Known rows, with every way that one mark hangs from another
Q318{Q602 Q893{Q473}}: [ -0.8 -28.7  21.2 -11.5 -10.4  30.0  -9.0  19.7  11.1 -13.4  -8.6 -27.6
  -5.6  -1.0  -1.5  26.7  -4.3  18.6  -1.7  30.0  -8.6   7.0  -7.0  15.1
 -14.5 -17.2]
Q473{Q291{Q318{Q238 Q602}}}: [  2.8 -38.1  19.4  -5.5  -8.6  37.1 -14.4  13.2 -12.0   3.1 -15.2 -27.0
  -3.5   4.1 -22.5  24.1   1.4  19.0   0.5  21.9 -10.5  10.7 -12.5   3.4
 -15.8 -16.8]
Q893{Q318 Q473}: [  2.5 -30.0  22.0  -7.6 -12.2   7.9  18.4  24.2  -5.7  -1.0  -5.1 -41.1
  -7.7  -5.0  -6.4  19.7  -1.2  17.4   0.5   4.2  -7.3   9.3 -20.7  17.2
 -15.6 -21.0]
Q318{Q301 Q602 Q893}: [ -1.7 -31.3  20.7  12.6  -5.8  15.3   6.4   7.1   4.1  -6.9 -17.3 -20.9
  -0.5  -2.4  -2.7  37.4  -7.0  14.0  -2.1  23.5 -11.6   7.0  -4.6   7.4
 -16.6 -16.3]
Q318{Q238 Q301 Q893{Q473}}: [ -2.2 -34.7  21.1  17.0 -15.4  16.4   9.9  11.4  26.7  10.3 -12.1 -25.2
  -7.0  -6.2  -3.4  26.7   8.5   9.2  -7.0   4.2  -7.9   5.8  -7.5  14.5
 -14.5 -16.6]
Q238{Q318}: [  0.4 -28.3  21.1  -7.3 -14.6  -9.2   9.8   5.4 -23.1  -2.0 -17.4 -30.2
   6.0  -1.5  -7.8  18.0   0.6  19.9  -0.4 -18.7  -5.9   7.4 -19.8  14.8
 -16.7 -17.6]
Q473{Q291{Q318{Q602}} Q893}: [  3.4 -35.1  18.7  -7.3 -11.7  18.9  -7.3  10.3 -20.2  -5.6 -20.4 -18.4
   1.9   6.2 -14.4  14.7  -7.6  24.0   6.6  46.4  -7.4  10.6 -14.5   7.9
   1.5 -20.9]
Q602{Q318{Q238 Q893{Q473}}}: [ -0.6 -33.2  20.3  -5.9 -16.9  -1.8  -4.4  27.2  14.5   7.6 -17.2 -33.2
  -8.1  -5.1  -4.5  30.8   6.3  10.6   0.3  14.6  -4.9   9.4 -13.1  17.9
 -14.8 -18.5]
Q318{Q238 Q602 Q893}: [ -2.9 -37.2  20.8  -7.4  -3.5  44.2 -21.7  22.2  10.5  -1.6 -21.2 -26.3
  -0.9  -1.8  -9.6  38.7   3.8  18.2  -4.5   7.1 -10.5   8.2  -2.3   8.0
 -16.3 -16.4]
Q238{Q318{Q893}}: [ -0.2 -27.1  21.2  -7.9 -13.6 -14.0  -2.7  13.7 -21.4  -4.9 -23.6 -23.5
   6.1  -2.7  -2.5  31.4   6.1  17.6  -3.6 -14.4  -7.6   4.1 -15.1  12.1
 -16.9 -15.2]
Q602{Q318{Q238 Q291{Q473} Q301}}: [  0.7 -25.7  16.6  25.1  -5.3   0.4  34.9  18.1  11.2  13.8 -18.8 -27.8
   0.6  -4.3 -19.1  25.7  -2.5  -2.1   5.4  27.4  -6.7  10.9 -11.7   7.6
 -25.7 -21.6]
Q318{Q602}: [ -0.5 -32.7  21.2  -8.4  -5.2  28.5  -1.2  10.3  -2.6  -8.1 -11.8 -29.1
   1.0   2.0  -8.9  21.0 -10.7  20.1   2.8  14.8  -7.7  11.7 -10.1  11.1
 -16.6 -19.5]
Q291{Q473}: [  1.6 -16.0  19.0  -7.7  -7.6  18.7   2.0  13.3 -10.4  -1.2 -16.5 -20.7
   7.5   4.4  -5.4  12.7  -6.6   7.8   4.4   6.0  -7.0  12.1 -13.7   9.2
 -25.8 -19.2]
Q602{Q318{Q238 Q291 Q301}}: [ -0.5 -40.5  18.4  24.7  -8.9 -14.2  41.6  16.0  14.7  14.5 -15.2 -31.4
  -5.6  -6.0 -18.8  26.7  -1.3   8.6   4.0  15.5  -6.6  11.2 -13.3  13.0
 -15.1 -22.2]
Q318{Q893{Q473{Q291}}}: [  2.9 -30.6  20.6  -7.0 -21.9   8.0   0.2  19.7 -10.9  -3.6 -12.1 -23.4
  -9.1  -1.5   1.7  19.8   0.2  16.4  -4.0  25.7  -5.3   8.0 -12.8  11.9
 -15.8 -15.5]
Q473{Q291{Q318}}: [  4.9 -30.7  19.7  -5.8 -15.5  -8.5   1.5  11.2 -31.2   1.4 -13.8 -17.8
  -0.8   7.2 -12.1  12.5  -3.8  18.1   4.8  12.9  -7.5  11.8 -21.0   7.2
 -16.5 -17.4]
Q602{Q318{Q238 Q291{Q473}}}: [  0.8 -24.9  17.2   1.5  -4.0   9.3  15.3  30.3   5.9   9.7 -19.5 -29.1
   1.5  -1.4 -19.7  23.0  -1.4   3.3   7.8  22.4  -5.8  12.5 -12.9   9.6
 -26.4 -22.4]
Q291{Q318 Q473}: [  2.6 -13.0  18.9  -8.7  -6.4   2.7  -5.8  14.6 -17.6  -1.2 -16.3 -14.0
  10.0   8.4 -11.6  12.2  -3.9   7.0   9.4   4.1  -6.7  11.3 -18.7   8.0
 -26.3 -18.7]
Q602{Q318{Q291{Q473} Q301 Q893}}: [  1.2 -19.0  17.4  21.5  -6.0 -25.5  30.8  23.6  -3.6  -0.4 -23.1 -16.7
   1.9  -3.9  -6.5  34.4  -6.7  -0.3   6.4  39.7  -7.3   8.1 -10.2   6.3
 -27.5 -19.4]
Q318{Q238 Q291{Q473} Q301 Q602 Q893}: [ -2.6 -26.0  17.7  21.1   2.7  45.4  10.8  21.9  25.6  -1.0 -21.2 -20.6
   0.2  -4.1 -17.2  38.4   2.3   4.3  -3.5  35.5 -14.1   5.3   2.1   2.4
 -26.6 -18.0]

Rows
[ -0.1 -29.1  17.3  17.8   0.2  53.7  11.8  16.3   8.8   6.2 -26.9 -34.4
   3.7  -6.3 -16.8  34.8   0.2   8.4  -0.8  33.1 -12.9   7.6  -6.7   4.6
  -9.2 -21.9] : Q291{Q473{Q893{Q318{Q238 Q301 Q602}}}}
[  0.0 -29.9  15.5  25.7  -6.9   3.4  34.1  18.6  15.5  14.2 -26.6 -25.4
   3.6  -4.5 -17.4  19.7  -1.1   2.3   7.5  40.2  -7.3  10.3 -10.3  11.8
  -8.1 -25.0] : Q602{Q318{Q238 Q291{Q473{Q893}} Q301}}
[  0.2 -38.8  20.2  -6.1   0.8  48.1  -1.2  25.5  -1.7   2.0 -15.7 -44.9
  -4.6  -5.0 -18.7  38.5   1.7  21.8  -2.9   2.7 -11.9   9.8 -10.5   7.9
 -17.3 -19.9] : Q893{Q318{Q238 Q602}}
[ -3.5 -40.8  20.5  19.9  -5.8  38.9  21.0  19.7  40.4  -0.8  -7.0 -28.8
 -11.3  -7.8 -14.5  32.3   3.9  14.4  -6.3  37.0 -12.3   3.7  -0.9  13.1
 -13.9 -19.3] : Q318{Q238 Q291 Q301 Q602 Q893{Q473}}
[  3.9 -30.3  19.3  15.5 -16.2 -24.6   9.4   9.0 -24.8   2.7 -20.8  -9.5
  -2.0   2.6  -5.8  28.3   0.5  11.6   0.1  20.6  -8.8   7.1 -15.4   1.8
 -17.3 -13.7] : Q473{Q291{Q318{Q301 Q893}}}
[  2.2 -36.3  18.7  18.8 -23.7  -5.3  17.0  15.3   3.3  13.3 -17.9 -31.3
 -15.1  -8.0  -4.4  32.7   3.3   5.1  -4.5  41.5  -5.0   8.1 -11.9   9.0
 -14.9 -15.5] : Q602{Q318{Q238 Q301 Q893{Q473{Q291}}}}
[  1.1 -35.8  20.9  18.4  -3.9  22.7  49.3  19.9  13.3  -7.8   0.7 -42.9
 -13.0  -9.0 -16.5  28.3  -7.5  19.4  -0.9  40.9 -11.8   5.6 -12.9  14.6
 -15.1 -23.3] : Q893{Q318{Q291 Q301 Q602} Q473}
[ -0.6 -36.7  20.2  13.8  -4.2  23.5   3.8   2.9  11.5   6.3 -13.9 -23.9
   0.2   1.3 -21.1  26.7   0.0  14.1   1.7   8.6 -12.7   9.4 -11.1   6.5
 -14.9 -18.2] : Q291{Q318{Q238 Q301 Q602}}
[  1.3 -19.4  18.1  -5.3  -4.7  20.7 -13.9  17.9   0.0   9.5 -19.6 -17.8
   8.1   7.0 -18.1  16.3   6.0   4.4   4.9  -4.1  -8.6  11.0 -15.3   6.4
 -26.2 -18.5] : Q291{Q318{Q238} Q473}
[  1.6 -36.1  19.4  -7.6  -7.7  31.1 -26.6  21.8  -9.3   0.2 -21.9 -21.8
  -3.7   2.5 -17.2  37.9   6.4  18.8  -2.9  25.6 -12.4   7.9  -7.5   1.0
 -16.8 -14.1] : Q473{Q291{Q318{Q238 Q602 Q893}}}
[  1.3 -38.0  18.5  15.4  -8.9  23.1  -6.8  10.5  -3.4   4.5 -20.8 -18.0
  -5.1  -0.4 -16.0  40.9   4.8  13.4  -4.3  34.3 -12.5   6.4  -7.2  -2.0
 -16.6 -13.6] : Q473{Q291{Q318{Q238 Q301 Q602 Q893}}}
[  1.5 -32.3  20.0  14.5 -18.1  26.3  11.9   6.5   1.6  -7.2  -9.9 -25.9
 -12.9  -4.2  -1.3  29.6  -7.1  14.9  -6.2  53.6  -9.5   5.7  -6.5   7.6
 -14.9 -14.7] : Q318{Q301 Q602 Q893{Q473{Q291}}}
[  0.3 -17.1  18.4  -4.3  -2.0  29.8  14.1  14.6 -12.2 -14.5 -17.0 -30.5
   7.5  -0.9 -19.3  22.7  -4.6  14.8   1.1  25.8  -9.0   5.3 -11.7   8.9
 -25.0 -20.6] : Q238{Q318{Q291{Q473} Q602}}
[  4.9 -39.6  19.0  -3.5 -13.9   7.5  15.7  22.9 -33.4   2.3 -23.2 -33.1
  -2.6  -3.4  -8.0  20.9  -2.4  22.4   1.1  21.6  -7.5  10.2 -18.6   9.2
  -0.9 -21.3] : Q473{Q291 Q893{Q318}}
[  2.0 -12.0  18.6  13.5  -7.1 -12.1   2.2  11.3  -9.8   0.1 -22.4  -5.6
   8.9   4.8  -5.4  28.4   0.5  -0.8   4.4  15.2  -9.7   6.8 -13.0   3.0
 -26.8 -15.0] : Q291{Q318{Q301 Q893} Q473}
[ -0.1 -42.9  19.9  -0.7   4.9  44.6  17.1  34.5   4.7  -0.4 -11.9 -43.9
  -6.6  -6.5 -26.1  37.2   2.3  22.2  -1.4  12.2 -13.1   8.6  -9.2   9.1
 -16.8 -22.7] : Q893{Q318{Q238 Q291 Q602}}
[  3.9 -32.1  19.5  -9.0  -9.9  16.5  -6.3  10.8 -24.5  -7.1 -12.8 -23.1
  -2.7   6.3 -16.0  19.6  -8.9  21.8   3.7  31.0  -8.9  11.1 -16.0   3.9
 -16.6 -17.2] : Q473{Q291{Q318{Q602}}}
[  1.3 -23.0  16.0  22.3  -8.7 -17.5  43.2  15.2   2.6   4.4 -24.9 -19.5
   5.9  -2.7 -10.7  15.3 -11.0   3.7  12.0  49.6  -4.5  10.8 -14.0  12.6
  -8.5 -25.3] : Q602{Q318{Q291{Q473{Q893}} Q301}}
[ -3.3 -41.8  19.4  21.1  -0.3  32.4  15.5  19.4  28.1   0.4 -16.0 -23.6
  -4.7  -6.2 -16.4  39.3   2.6  14.6  -5.2  24.8 -13.1   5.2   0.0   7.5
 -16.3 -18.4] : Q318{Q238 Q291 Q301 Q602 Q893}
[  0.9 -12.4  19.1 -12.9  -0.2  21.2 -25.6  22.1 -13.2 -12.6 -22.9 -12.3
   8.0   6.6 -10.0  32.6  -3.9   9.5   5.1  30.8 -11.3   7.8  -9.2   3.0
 -27.4 -15.8] : Q291{Q318{Q602 Q893} Q473}
[ -0.1 -29.2  21.1  10.2  -4.8  -1.7  -0.4   8.1  -1.7  -7.3 -17.7 -14.3
   2.7   2.0  -9.1  36.1  -3.6  15.1   2.1  23.1 -12.1   6.6 -10.2   6.3
 -16.2 -15.6] : Q291{Q318{Q301 Q602 Q893}}
[ -1.9 -31.8  17.1  -1.1   1.6  62.8   2.1  24.7  23.8  -1.3 -22.9 -25.2
   6.3   0.0 -21.5  18.4  -0.4  13.2   3.3  38.2 -10.1   9.1  -2.1  10.5
  -8.1 -24.8] : Q318{Q238 Q291{Q473{Q893}} Q602}
[ -1.0 -39.7  18.9  24.8  -7.9 -19.7  28.4  24.7  13.8  11.8 -21.8 -25.9
  -4.8  -7.4 -13.5  39.8   4.1   5.0   1.0  20.5  -7.4   7.9  -8.6  11.0
 -17.1 -19.5] : Q602{Q318{Q238 Q291 Q301 Q893}}
[  0.3 -41.0  19.0   2.6  -7.3  -4.2  20.8  27.2   6.8  10.2 -16.1 -33.6
  -3.8  -3.2 -20.0  24.2   0.2  13.2   5.9  10.8  -4.4  12.5 -14.7  15.4
 -14.9 -23.2] : Q602{Q318{Q238 Q291}}
[ -0.6 -25.0  17.2  15.4  -2.2  41.0  -2.7   4.4  14.6   6.2 -25.9 -17.0
   9.1   3.3 -19.5  21.1   1.1   7.1   5.3  35.0 -10.7   8.7  -7.6   5.4
  -7.2 -20.8] : Q291{Q318{Q238 Q301 Q602} Q473{Q893}}
[  2.6 -37.6  19.4  14.8 -15.7  33.9   9.6   1.7   7.8   6.4  -5.9 -30.3
 -12.6   0.2 -20.1  19.9   1.0  14.7  -2.9  41.3 -11.4   8.0 -12.4   7.3
 -12.4 -17.2] : Q893{Q473{Q291{Q318{Q238 Q301 Q602}}}}
